What can hang from each mark:
zopi: debu luzeda
debu: luzeda
digi: gito zopi
gito: debu
zorobiz: feto
luzeda: debu gito loma
feto: loma zorobiz
loma: zorobiz

Every row comes from one small tree of marks. Brackets hold a mark, then the marks that hang from it, in alphabetical order. Every link used is in the known rows. Which tree was each row made from?
Known rows:
(gito (debu (luzeda (loma zorobiz)))): [ 0.35 -0.61 -3.54 -0.05  2.23 -1.77  1.40 -0.37  2.41 -0.59 -3.72  4.46
 -3.53  0.74  1.28 -1.03  4.03  0.62]
(gito (debu (luzeda loma))): [ 1.12  0.04 -3.04  0.50  3.49 -1.38  1.95 -0.06  2.80 -2.52 -4.55  3.78
 -1.88 -0.43  1.62 -1.23  4.63  0.76]
(debu luzeda): [ 1.47  0.87 -2.77  0.14  1.67 -2.24  1.59 -0.20  2.98  0.33 -3.01  2.04
 -1.93 -0.49  1.71 -0.63  1.40  0.57]
(zopi (debu (luzeda gito (loma zorobiz)))): [ 0.70  1.54 -3.32 -1.96  3.26 -0.89  1.41 -1.03  2.32  1.47 -3.40  2.08
 -1.41  2.60  1.05  0.26  5.32  1.11]
(digi (gito (debu (luzeda (loma (zorobiz feto))))) zopi): [-2.13 -1.06 -0.27 -1.20  0.78 -5.13  1.18 -1.40  2.90 -1.58 -8.14  4.90
 -3.92  0.58  2.39 -0.13  4.94  2.70]
(debu (luzeda loma)): [ 1.76  1.19 -2.10  0.87  2.82 -0.84  1.35  0.28  2.93 -0.40 -4.39  1.76
 -1.56 -0.34  1.87 -0.31  2.67 -0.10]
(debu (luzeda gito (loma (zorobiz feto)))): [ 1.04  1.36 -3.02 -2.04  2.32 -2.72  0.73 -1.80  2.96  0.63 -5.08  3.62
 -3.63  1.13  1.50  1.44  4.95  0.30]
(zopi debu (luzeda gito loma)): [ 0.65  3.61 -2.88 -1.22  4.02  2.23  0.62 -2.02  2.33 -1.64 -3.54  3.21
 -0.18  0.61  1.67  0.55  6.47  2.04]
(luzeda debu gito (loma (zorobiz feto))): [ 0.18  0.82 -2.02 -3.53  3.26 -1.23  0.85 -2.70  1.91  0.44 -6.50  5.79
 -4.35  0.21  1.26  2.43  7.38  0.97]
(digi gito (zopi debu luzeda)): [-2.21  2.05  0.09 -0.81  0.68 -1.10  0.92 -1.86  2.37 -1.00 -5.07  2.48
 -0.42 -0.20  2.48 -0.39  3.14  4.19]
(digi (zopi debu)): [-1.57  1.47 -0.10 -1.04  1.09 -1.28  1.68 -0.16  2.14 -0.59 -4.20  0.65
 -2.31  0.00  0.64  0.91  3.95  3.61]
(zorobiz feto): [-0.52  1.48 -1.75 -0.99  1.07 -1.97  0.79 -1.16  2.41 -1.49 -3.81  2.61
 -4.87 -0.54  1.56  0.85  3.59  1.46]
(gito (debu luzeda)): [ 0.90 -0.36 -3.83 -0.29  2.24 -2.73  2.14 -0.64  2.72 -1.79 -3.17  3.94
 -2.29 -0.67  1.44 -1.65  3.40  1.49]
(feto loma zorobiz): [-3.27  0.23 -1.60  0.96  3.47 -2.69  0.87 -0.27  1.91  0.25 -1.10  1.05
 -4.47 -1.28  0.28 -0.69 -1.37 -0.01]
(zopi (luzeda debu gito (loma (zorobiz feto)))): [ 0.89  2.13 -2.88 -2.78  2.70  0.23 -0.18 -3.56  2.32  0.47 -6.89  7.37
 -2.63 -0.25  1.49  2.01  7.45  1.45]
(feto loma): [-2.32  1.44 -1.84 -0.20  3.31 -0.57  1.67  0.93  1.88 -0.86 -2.02  2.03
 -4.26 -1.01  0.81  0.14 -0.40  0.71]
(digi gito zopi): [-2.02  0.02  1.02 -0.96  0.97 -3.36  2.00 -1.20  2.45 -1.37 -4.40  1.88
 -3.48 -1.24  2.49  0.92  0.68  2.29]

Which tree is each row?
[ 1.46  0.97 -1.80 -2.51  5.14  0.19  2.07 -1.81  2.21 -0.90 -5.48  4.60
 -1.81 -1.25  1.64  1.62  5.91  0.56] : (luzeda debu gito loma)
[ 2.14  2.31 -2.63 -1.70  4.63  1.60  1.16 -2.72  2.58 -0.90 -5.73  6.17
 -0.08 -1.74  1.91  1.28  6.13  0.99] : (zopi (luzeda debu gito loma))
[-0.66  3.41 -3.09 -2.30  2.26  0.82 -0.53 -2.91  2.13 -0.36 -4.71  4.13
 -2.56  2.02  1.26  1.35  7.84  2.47] : (zopi debu (luzeda gito (loma (zorobiz feto))))
[-0.08 -0.10 -3.27 -0.67  1.56 -2.72  0.76 -0.86  2.51 -1.22 -5.66  5.01
 -4.32  1.02  1.31 -0.69  6.00  1.20] : (gito (debu (luzeda (loma (zorobiz feto)))))
[ 0.16  0.09 -1.47 -1.12  2.55  0.14  1.07 -0.94  1.64  1.29 -5.19  4.37
 -3.82 -0.03  1.22  1.03  4.39  0.32] : (luzeda debu (loma zorobiz))
[ 0.09  0.28 -2.91 -1.87  4.84 -0.59  2.27 -1.79  2.25 -4.13 -3.04  4.56
 -3.47 -0.84  1.51  0.60  5.62  1.04] : (luzeda (gito debu) loma)
[ 1.46  2.15 -2.91 -1.56  4.47 -0.43  2.05 -0.70  2.73 -0.37 -4.34  1.39
  0.20  1.41  1.50 -0.20  5.96  1.34] : (zopi (debu (luzeda gito loma)))
[ 0.59  1.53 -0.84 -0.69  1.06 -0.35  0.88 -1.72  2.79  0.17 -6.82  5.31
 -0.56 -2.80  1.15  1.21  3.76  3.06] : (digi (zopi (luzeda debu)))
[-1.31  0.54  0.11 -0.97  1.15 -3.73  2.19 -0.55  2.78  0.29 -5.74  0.86
 -0.19  0.65  2.34 -0.94  2.68  3.55] : (digi gito (zopi (debu luzeda)))
[ 1.38  2.07 -0.80 -1.79  3.70  0.47  1.14 -2.45  2.97 -0.87 -7.74  5.86
  0.16 -2.55  1.40  2.56  5.95  2.39] : (digi (zopi (luzeda debu gito loma)))
[ 0.09  1.05 -4.19 -1.52  3.16  0.43  0.75 -3.15  2.31 -2.19 -2.62  6.67
 -3.37  0.03  1.30  0.59  5.32  1.29] : (zopi (luzeda (gito debu) (loma zorobiz)))
[ 0.71  0.41 -2.23 -2.96  3.93 -0.33  1.64 -2.22  1.84  1.01 -4.61  5.15
 -3.41 -0.06  1.15  2.06  5.25  0.38] : (luzeda debu gito (loma zorobiz))
[ 1.50  0.85 -3.25 -1.50  3.00 -1.77  1.33 -1.35  2.83  1.16 -3.07  2.99
 -2.76  0.94  1.36  1.07  3.07 -0.36] : (debu (luzeda gito (loma zorobiz)))
[ 0.25  2.05 -3.12 -2.67  2.60 -1.89  0.83 -1.49  2.50  0.99 -5.33  2.55
 -2.41  2.81  1.14  0.70  7.31  1.82] : (zopi (debu (luzeda gito (loma (zorobiz feto)))))
[-0.64  0.77  0.21 -1.20  1.31 -1.62  1.30 -2.52  2.61 -0.27 -7.33  5.53
 -0.35 -2.41  2.71  0.45  2.99  3.25] : (digi gito (zopi (luzeda debu)))
[-0.02  0.89 -2.39 -1.98  3.03 -0.54  1.28 -1.81  2.05 -0.13 -2.04  3.15
 -4.77  0.63  1.27  2.14  3.30 -0.10] : (luzeda gito (loma zorobiz))
